Each row comes from the steps of one path. Every step used is in the known rows, and no mark comes twice. Write the path behind each row, first mark first.
Known rows:
vefi > gitim: [1.714 0.313 -1.249 -0.005 -0.999 -0.625 0.418 0.125 0.542 -0.821 -0.121 -0.340 0.631 -0.346 1.749 0.422 0.712 -0.310 -1.444 -0.064]
pasisi > gitim: [1.109 0.480 0.918 -1.262 -0.693 0.521 0.506 -0.019 1.124 -0.107 0.980 -0.758 0.229 0.368 1.498 0.588 1.482 0.679 -2.527 1.743]
bafov > pasisi > gobu: [0.080 -0.962 0.888 -0.260 0.715 0.362 0.110 0.650 0.077 -1.072 -0.239 2.376 1.172 1.262 1.496 0.166 -1.612 0.556 1.637 2.123]
bafov > gafa: [-1.209 0.123 -0.272 0.126 0.172 -1.508 -0.083 -0.207 0.080 -1.119 1.053 0.876 0.877 0.604 -0.229 0.585 -0.646 -0.313 2.380 -0.382]
bafov > vefi: [0.026 -0.001 0.153 1.082 0.916 -2.274 -0.201 -0.641 0.144 2.076 -0.434 1.917 0.271 0.477 0.873 0.392 -0.375 -0.186 -0.070 -0.779]
gitim > bafov > gafa > vefi > pasisi: [1.890 -1.037 -3.117 3.396 0.784 -1.886 -0.288 -1.312 1.796 -2.432 3.092 4.385 1.206 1.284 2.059 -0.224 -0.665 -1.830 2.824 0.454]
tagaz > gitim > bafov: [1.508 0.740 -1.560 0.191 -0.519 -0.607 0.344 -1.942 1.357 -2.268 0.813 0.528 1.124 -0.790 2.036 0.514 3.054 -1.005 -1.387 0.531]
gitim > bafov > vefi: [3.474 -0.017 -0.856 1.988 1.136 -1.153 0.270 -2.160 0.054 -0.478 -0.236 2.704 1.114 -0.223 1.508 -0.061 0.815 -1.083 1.132 -0.004]
gafa > vefi: [-0.252 -0.340 -1.219 0.986 0.234 -0.220 -0.723 -0.073 1.260 2.422 1.174 1.224 0.186 0.991 0.473 -0.612 1.083 -1.315 0.846 -0.191]
vefi > bafov > pasisi > gobu: [4.709 -1.425 0.690 -0.921 0.541 0.400 0.229 0.475 0.238 -1.909 0.374 3.774 1.257 0.701 2.647 0.385 -1.501 0.053 4.345 1.738]
bafov > gafa > vefi: [-1.447 -0.242 -1.489 1.075 0.455 -1.623 -0.785 -0.263 1.295 1.391 2.172 2.211 1.070 1.618 0.267 -0.057 0.435 -1.364 3.057 -0.664]
gitim > bafov > gafa > vefi > pasisi > gobu: [1.395 -1.164 -2.875 3.404 1.778 -1.190 -0.488 -1.184 2.428 -3.927 3.820 5.192 1.936 1.820 4.823 -0.322 -1.106 -3.065 4.330 1.771]
gafa > vefi > gitim > tagaz: [-0.989 0.677 -3.437 0.885 -0.979 0.184 0.345 -0.402 0.855 -0.379 -0.114 0.545 1.401 0.025 3.509 -0.347 1.267 -3.455 1.398 0.695]
bafov > gafa > vefi > pasisi > gitim > tagaz: [-3.092 0.285 -2.171 1.192 -0.441 -1.635 0.412 -0.221 2.088 -2.077 2.741 2.375 1.299 1.663 4.276 0.536 -1.027 -2.390 1.202 2.517]
tagaz > gitim > bafov > gafa > vefi > pasisi > gobu: [-0.519 -0.329 -3.440 2.744 0.981 -3.000 -0.526 -1.706 3.819 -3.682 4.485 4.886 2.152 1.692 6.282 0.594 0.757 -3.139 1.766 1.693]
bafov > vefi > pasisi > gitim > tagaz: [-1.818 0.503 -0.421 1.187 -0.043 -2.245 0.952 -0.662 0.928 -1.533 0.247 2.027 0.525 0.496 4.878 0.918 -1.865 -1.141 -2.140 2.242]
tagaz > gitim > bafov > vefi: [1.516 0.763 -1.409 1.123 0.379 -2.945 0.217 -2.637 1.418 -0.160 0.506 2.241 1.384 -0.368 2.971 0.910 2.689 -1.086 -1.293 -0.174]

Write each row's path:
[4.622 0.403 -0.040 -0.142 -0.470 1.700 0.972 -1.439 0.999 -2.639 1.059 0.041 1.119 -0.331 2.135 0.221 2.657 -0.134 -1.427 2.330]  pasisi > gitim > bafov
[3.685 -0.486 -0.923 -1.074 -1.235 0.904 0.832 -0.093 1.082 -0.178 0.607 3.075 1.697 0.886 3.159 0.295 0.802 -1.328 2.900 2.853]  gafa > vefi > bafov > pasisi > gitim > tagaz
[-1.519 -0.907 -2.120 2.358 0.517 -2.995 -0.767 0.183 1.921 0.091 2.963 3.600 0.399 1.907 1.346 0.166 -1.955 -0.983 1.593 -0.213]  bafov > gafa > vefi > pasisi
[3.101 0.073 -1.616 0.788 0.016 -0.092 0.192 -1.751 2.296 -1.282 3.238 2.249 2.141 1.256 2.390 0.226 3.058 -1.663 1.836 1.805]  pasisi > gitim > bafov > gafa > vefi
[-0.542 -0.530 -1.205 1.088 -0.188 -2.530 -0.280 0.164 3.035 0.050 3.928 2.780 0.600 2.276 2.843 0.669 -0.431 -0.365 -0.888 1.486]  bafov > gafa > vefi > pasisi > gitim
[1.658 -0.258 -0.704 -0.031 0.174 -0.193 0.539 -1.339 1.233 -3.366 0.697 2.688 2.341 0.470 3.454 0.675 1.483 -0.382 0.305 2.697]  tagaz > gitim > bafov > pasisi > gobu
[5.245 0.233 -2.227 1.020 -0.731 0.440 0.865 -1.355 0.477 -3.273 0.055 0.408 1.459 -0.982 2.273 0.070 1.972 -1.179 -0.277 0.699]  vefi > gitim > bafov
[6.271 -1.153 0.026 -1.069 -0.934 0.041 0.203 0.305 1.920 1.744 1.816 3.310 1.025 1.537 1.784 0.436 1.296 0.722 0.962 1.908]  gafa > vefi > bafov > pasisi > gitim
[0.169 0.467 -3.140 1.238 -0.068 -2.179 -0.379 -2.275 2.599 -0.846 2.983 2.686 2.140 0.828 2.231 0.495 3.535 -2.459 1.936 0.004]  tagaz > gitim > bafov > gafa > vefi
[2.010 -0.324 -2.484 1.971 0.718 -0.505 -0.349 -1.703 1.204 -1.278 2.143 2.983 1.889 0.942 0.830 -0.390 1.622 -2.357 4.452 0.130]  gitim > bafov > gafa > vefi
[2.303 0.041 -1.363 0.988 0.467 -0.335 0.378 -1.673 -0.039 -3.604 1.045 1.766 1.770 -0.092 0.425 0.203 0.507 -1.170 3.510 0.316]  gitim > bafov > gafa
[1.413 0.062 -1.955 2.540 0.398 -4.286 0.201 -2.223 1.946 -1.431 1.317 3.489 0.790 -0.040 4.038 1.039 0.295 -0.765 -2.842 0.267]  tagaz > gitim > bafov > vefi > pasisi
[3.345 -0.764 -1.414 3.458 1.188 -2.515 0.239 -1.699 0.669 -1.760 0.629 4.081 0.475 0.129 2.622 0.148 -1.562 -0.748 -0.311 0.379]  gitim > bafov > vefi > pasisi
[4.150 -0.957 -0.382 0.563 -0.013 0.965 0.731 -1.021 -0.599 -2.121 -0.680 2.280 1.413 0.110 -0.793 -0.141 -0.076 0.800 1.442 1.525]  gitim > bafov > pasisi
[0.051 -0.244 -3.661 2.562 -0.045 -3.648 -0.387 -1.867 3.196 -2.145 3.848 3.999 1.535 1.186 3.458 0.679 1.143 -1.973 0.306 0.409]  tagaz > gitim > bafov > gafa > vefi > pasisi
[-0.394 -0.641 -0.395 2.287 0.946 -3.723 -0.205 -0.266 0.717 0.888 0.578 3.241 -0.423 0.805 2.153 0.543 -2.694 0.184 -1.504 -0.472]  bafov > vefi > pasisi
